Each row comes from the steps of one path. Every step used is in the known rows, and no mark comes twice. Write the path behind each row, first mark first.
Known rows:
G/D/B: -35	5	231	106	2	-38	47	23	26	105	35	-60	93	17	-73	83	-82	427	-114	-42	-108	-48	2
M/F: 58	-44	66	-92	-44	-54	225	-5	-183	263	-7	-107	-60	-7	-28	51	128	-284	25	219	28	39	-155
A/B/D/G: -57	-71	-138	13	-20	-367	-205	26	-99	505	89	-193	-51	-16	34	-267	-14	-11	141	116	-135	22	-79
M/B/A/G/D: 176	63	213	-43	-107	-131	-108	-85	76	59	165	188	18	69	-39	88	35	-61	83	76	-26	-110	153
F/M/B/A/G/D: 64	50	107	27	-81	143	-172	-97	63	-45	-21	160	38	84	-17	205	159	-27	148	147	-25	-63	-2
A/G: 57	-8	299	0	-5	-207	-5	-50	-77	264	92	-26	19	18	47	-74	134	-77	115	6	-32	-35	12
G/D/B/M: -77	71	241	67	79	61	-42	18	191	15	-44	66	135	-54	-38	97	-126	346	-121	-110	-99	-12	38
F/P: 7	-120	9	-27	-81	318	195	-24	35	-326	43	-57	41	14	-25	35	-90	274	25	2	44	21	36
A/B/D: -29	-45	-112	-90	-53	-290	-112	87	-228	437	27	-202	-17	-2	59	-177	-18	-74	72	161	-89	-24	-2
D/B/A: 28	85	80	-115	70	158	124	76	77	171	77	-46	21	-146	-71	155	-123	-19	-106	-239	29	61	59
P/F/M/B: 52	-95	-202	-57	-121	25	-36	71	-17	-25	-119	-11	-101	71	102	-29	137	-330	71	71	66	73	48
M/B/P: 160	-36	-173	-61	55	-111	-100	-30	-91	-261	136	9	-119	82	-9	-67	17	-6	66	118	85	-13	-67
P/F/M/B/D/G: 60	-104	-304	58	-116	32	-148	1	57	210	-67	-64	-107	91	83	-159	130	-247	130	23	0	74	52
H/B/P/F: 27	-29	-265	-110	-91	-81	-21	29	-163	-522	-76	-130	-90	26	69	-132	-65	31	-188	-110	179	80	-177
A/B/M/F: -97	14	-80	-200	84	-242	-39	86	-44	89	-54	67	-41	-136	79	-29	-16	-399	19	226	6	5	-31
A/G/D/B: 16	44	296	141	55	-205	-3	-30	-3	160	129	16	125	51	-14	31	11	285	-51	-29	-103	-163	137
M/B/D: 217	-37	37	-43	-44	-21	-225	-21	-139	445	109	-108	-44	105	35	-95	89	-24	112	198	-29	-23	73
A/G/D: 3	5	367	115	-78	-276	-25	-93	-25	146	65	32	99	97	-5	-44	86	211	66	9	-115	-119	28
D/G: -24	-104	173	80	-23	-174	-83	-95	147	300	97	-99	-94	-51	-38	-215	81	102	210	-78	-79	169	-270
P/F/M/B/A/G: 75	-14	-197	-63	-134	33	-14	20	53	-51	-67	92	-55	52	84	14	123	-447	66	-44	69	12	158
H/F/M/B: -103	-30	244	77	6	209	-141	-29	-271	26	-82	42	-142	-56	-28	-70	83	-130	175	177	56	140	-254
B/D/G: 25	-64	44	114	-34	-51	-169	-94	45	644	65	-227	-42	7	-24	-272	74	147	179	-69	-133	114	-157
P/F/M: -50	-93	-164	-45	-162	57	90	69	-6	4	-193	-86	-66	26	84	-56	125	-279	55	-98	44	130	-58

Which path is each row?
6	95	279	-6	-157	-105	81	-98	120	84	49	122	99	-9	-80	70	-8	27	41	-181	-75	-46	32 -> B/A/G/D
-54	6	-182	120	16	-98	145	50	42	-299	12	-47	46	63	-70	-24	-175	362	-216	-193	-36	-73	55 -> G/D/B/P/F
54	-40	-231	-96	-180	100	14	48	51	-76	-118	48	-88	32	63	22	95	-409	51	-29	83	83	81 -> P/F/M/B/A
-210	-26	295	89	-15	232	-21	-19	-256	59	-170	-33	-109	-100	-42	-94	61	-75	154	16	33	211	-347 -> H/F/M
-57	76	161	51	95	59	51	6	133	39	-40	74	116	-39	-56	141	-94	204	-156	0	-75	-44	43 -> G/D/B/M/F
59	122	112	-66	114	75	105	47	77	165	151	20	63	-120	-44	147	-84	-72	-96	-223	21	-37	168 -> D/B/A/G
206	50	167	-122	-68	-86	-109	-56	15	122	187	151	-28	21	-2	61	65	-245	106	74	29	-59	142 -> M/B/A/G
108	-26	-44	5	-23	225	-258	-36	-103	291	-64	-73	-17	102	38	85	202	-17	188	246	-15	20	-54 -> F/M/B/D
-41	46	-125	195	74	-129	41	-20	36	-224	30	51	106	99	0	4	-12	192	-106	-132	-36	-173	172 -> A/G/D/B/P/F/M
1	39	-48	161	51	-250	81	-7	28	-133	100	31	92	86	-1	-62	-79	202	-135	-161	-41	-181	207 -> A/G/D/B/P/F
-94	14	-241	153	38	11	105	37	58	-342	-59	-26	64	69	-62	49	-114	362	-178	-144	-28	-58	14 -> G/D/B/P/F/M
81	-49	52	-38	-20	174	-200	-23	-75	35	-54	6	-64	65	37	148	220	-86	184	256	29	53	-132 -> F/M/B
-35	74	196	45	-58	57	103	14	115	55	30	18	108	-28	-120	159	-145	332	-129	-142	-90	-29	37 -> G/D/B/A
-114	-13	47	97	70	207	-102	-48	-270	-245	-78	51	-152	-33	-47	-97	28	-82	135	105	95	125	-294 -> H/F/M/B/P
-18	44	126	-148	83	83	52	-25	100	155	-116	91	-10	-132	33	34	51	-352	19	71	41	98	-94 -> B/M/F
-6	73	116	130	122	79	106	-70	133	-134	98	162	181	16	-19	120	-82	215	-125	18	-45	-232	292 -> A/G/D/B/M/F/P
-68	42	45	96	84	247	141	-2	199	-222	-7	107	154	-25	-71	175	-178	352	-185	15	-45	-94	167 -> G/D/B/M/F/P
-31	6	-20	-111	70	323	161	-44	178	-201	-91	133	42	-103	17	88	-46	-169	-19	68	76	38	30 -> B/M/F/P
-89	-72	-503	-120	-26	-437	91	131	-167	-334	2	-83	-126	0	61	-234	-119	-214	-52	-37	54	-7	-31 -> A/B/P/F
-104	-21	-195	-170	76	-51	53	67	4	-164	-27	101	-3	-115	66	6	-101	-276	-17	223	35	-41	82 -> A/B/M/F/P
-58	-47	-486	-3	-16	-6	149	25	-29	-492	-142	-77	-99	49	21	-122	17	-119	-20	-189	110	80	-130 -> B/P/F/M
-20	73	134	-94	238	168	-67	82	174	122	-1	29	29	-177	30	75	-95	-22	-91	-171	29	64	68 -> D/B/M
10	24	41	-156	-1	315	-43	-34	12	-352	-101	54	33	-83	67	111	-43	1	-156	132	164	42	-72 -> H/B/M/F/P
-30	5	-450	19	188	103	148	109	7	-337	-18	-104	-36	-22	-3	18	-90	0	-183	-215	107	13	38 -> D/B/P/F/M
-53	30	-30	135	78	-44	82	4	20	-251	51	-43	69	45	-103	27	-146	499	-155	-110	-62	-74	-29 -> G/D/B/P
